What can hang from each mark:
N: C K Y
W: Q
Y: A
C: A
A: C E
E: A
K: F N W
Q: N W

Each row was made from one small tree. The marks that hang from a mark follow it in brackets, in alphabetical order. Every link used is in the known rows. Write each row's tree.
Known rows:
W[Q]: [  6   5  -3   8 -14  -1   0   3  13  17  -4   1   8   4   0  -3  17   1
   0   2   3   2]
N[C]: [ 5 -3 -4  3 11  3 -4 -7  7 -3 -5 -1  5 -2 -2 -3  6  9  4 -2 -4 -8]
W[Q[N[C]]]: [ 7 -1  3 -1  0  2 -1 -4 12 24 -7  8  9 -3  0 -9 22  5  0 -4  5  2]
E[A[C]]: [ 9 16 -8  0 -1  9  0 -6 19  8  6 -4 -1 18 -1 -2 19 15  1 -9  1  0]
C[A]: [  3   2   0   7  -4   5   2   0   0  -7  -7   1  -5   0   1 -13  -5  -5
   5   5  13   5]
Y[A[C E]]: [  9  16   3   5   5  11   0  -2  -4  -2   5  -1  -3   9  -2 -13  -2  20
   7 -16  19  -1]
W[Q[N]]: [ 7  8  5  0 -8  3  1 -3  9 25 -3  3  7 -1  6 -9 21 -3 -4 -1 10  5]
Q[N[C[A] K] W]: [  8 -15   2 -13   7   4  -7 -15   5 -19  -4  -1  -2  -6  -5 -19 -13 -16
   2   3  14   6]
N[C[A] K[F] Y]: [-13 -27  -7   2   1  -6   2   8  -1 -26  -7   4  -6   1   0   4 -20  30
  15   4  -3  -3]
K[W]: [  2   7  -3   5   5   3  -1   1   0  -2   4 -13  -1  -1  -4  -4  11 -13
  -9   4   0   2]
A[C]: [  9  18  -1  -9   0   5  -2  -6   5   3   4  -4   0  10   1  -3  14  18
   0 -10   2  -6]
K[F N[C[A]] W]: [  1 -12  -4   5   1  -3   5   6 -12 -18 -10   8 -20 -11 -13   1  -6  -4
  -9   8  -7   6]
N[K Y]: [ -8  -3  -2   1   6  -2  -3   2   0 -18   6 -11   7   5   9  11 -16  14
   9   2  -8  -8]
A[C E]: [  6  19   9  -9   1  13  -1  -2  -9  -2   3   0  -5   5   0 -11   8  18
   1  -7  10   0]
W[Q[N[C[A]]]]: [  6  -6   4   0  -4   2   1   0   9  20 -11  13   4  -5  -2 -17  14   2
   4   0  15   9]
N[Y]: [ -9  11   1   3   3  -1   1   2  -5   2   4  -2   5   4   8  11  -8  -9
   5   0 -10  -9]
Y[A[C]]: [ 13  16  -7   6   4   4  -1  -6   9   1   6  -4   2  13  -1  -5   4  20
   6 -18  13  -6]
Q[N]: [  8  13   8  -4  10   9  -1 -13   0   7   0  -5   2  -3   9  -9  10  -6
  -5  -3   8  -1]
A[E]: [  1  10  10   3   3  12  -1  -2 -10  -6  -2  -3  -2  -3   3 -12   0  -1
   0   3   8   2]
N[Y[A]]: [ -5   9  -3  12   6  -1   1   2  -1   1   6  -1   6   7   6   8 -17  -7
  11  -8   0 -10]
Q[N[K]]: [  7   0   5  -5  13   7  -5 -12   4 -11   2 -14   4  -2   9 -10   4  16
  -1  -1   9   0]
Q[N[C] W]: [ 10   3   5 -14   8   5  -7 -20   3   4  -1   1   2  -7  -3 -11   3 -34
  -6  -2   1  -2]
K[F N[Y[A]] W]: [ -6   5  -5  13   1  -8   8   9 -18  -8   5   3 -12  -2  -3  20 -19 -14
  -8   0 -13  -3]
Q[W]: [  7  10  -2  -4  -8   3  -5 -12   5  -4   2  -7   1   1  -3  -4  -2 -38
  -7   4  -1  -2]

Write each row's tree:
[ -9  -5   3  -7   5  -2   3   1  -8  -9   7 -12  -5  -2   7   6  -2   9
  -6   3  -3   1]	Q[N[K[F W] Y]]
[ -6  12   2   0   8  -4   2   8 -21  -8   6   0  -4  -5  -1  17 -15 -28
  -9   5 -20  -3]	K[N[Y] W]
[  3  -6  12  -1  -4   7   2   3  -2  17 -13  16   1  -8  -3 -23  11   2
   5   2  20  14]	W[Q[N[C[A[E]]]]]
[-13 -15  -8   5 -16 -11   4  17   2  -4   5  -8  -1   4  -2  14   1  17
  -2   8  -9   3]	N[K[F W[Q]] Y]
[ -7 -10   3  -9  23   1  -4  -1  -5 -10   6  -8   5  -5   2   2  -5   6
   2  -1  -5  -2]	Q[N[C K[W] Y]]
[  1  14   5  -6   1   2  -2 -12  -4   8   8   1   4   2   4   0 -18 -48
   0  -7   6  -3]	Q[N[Y[A]] W]
[ -5  -7   2  -2 -15  -5   3   5   5  11   0   2   3   3   8   5   6  19
   1   2   1   3]	W[Q[N[K[F] Y]]]
[ -2   4   6 -16   7   1  -4 -14  -6   6   3   7   5  -5   0   2 -10 -40
  -1  -2  -7  -6]	Q[N[C Y] W]
[  5 -17  -3  -1  -5  -2  -1  -3  16   8  -7   2   3  -2   0  -6  18  33
   0  -1   5   4]	W[Q[N[C K[F]]]]
[-13 -23 -10   1   8  -7   0   8  -1 -23   3  -9  -3  -1  -5  14  -8  24
   2   4 -16  -6]	N[C K[F W] Y]
[  1 -28 -10   7  -2  -4  -3  13  13 -14  -6  -3   1  -2 -14 -13   2  21
   6   8  10  11]	N[C[A] K[W[Q]]]
[-11 -10  -5   2  -4  -5   2   3   0 -20   3  -9  -2   5   8  14 -13  26
   5   3 -10  -7]	N[K[F] Y]
[ -4  -2   3 -14  -6  -2  -1 -11  -4 -11   7  -6  -4   0   6   5 -15 -19
  -5   3  -3  -1]	Q[N[K[F] Y] W]
[ -9   2  -1   5 -18 -13   8  17 -14   9   0  10  -9  -3  -5  22  -1 -15
 -13   9 -20   3]	K[F N[Y] W[Q]]
[  4 -10  -2   5  -2  -6   1  13  -5   1 -10  13  -5 -10 -16  -4   0 -14
  -5   8  -2  10]	K[N[C[A]] W[Q]]
[ -7  -2  -1   0   4  -8   4   1 -14  -9  -6  14  -8  -6   1  22 -15   3
  -1   0 -26 -12]	K[F N[C Y]]
[ -7 -10 -11  15  -2  -8  -1  16   6  -4  10 -10   9   8  -3   8 -11   8
   7  -2   3   1]	N[K[W[Q]] Y[A]]
[ -3   9   7  -3  -8  -2   3   3   1  29   0   8   9   1   8   3  11 -10
   1  -1   3   2]	W[Q[N[Y]]]
[  3   0  -4   8 -17  -8   6  10  -5   6  -4   4 -11  -5  -9  10  11  -7
 -19   9 -11   8]	K[F N W[Q]]
[-3  0  5 -3 -1 -2  1  2  4 27 -3 13 11 -2  3  2 10 -2  5 -4 -2 -1]	W[Q[N[C Y]]]
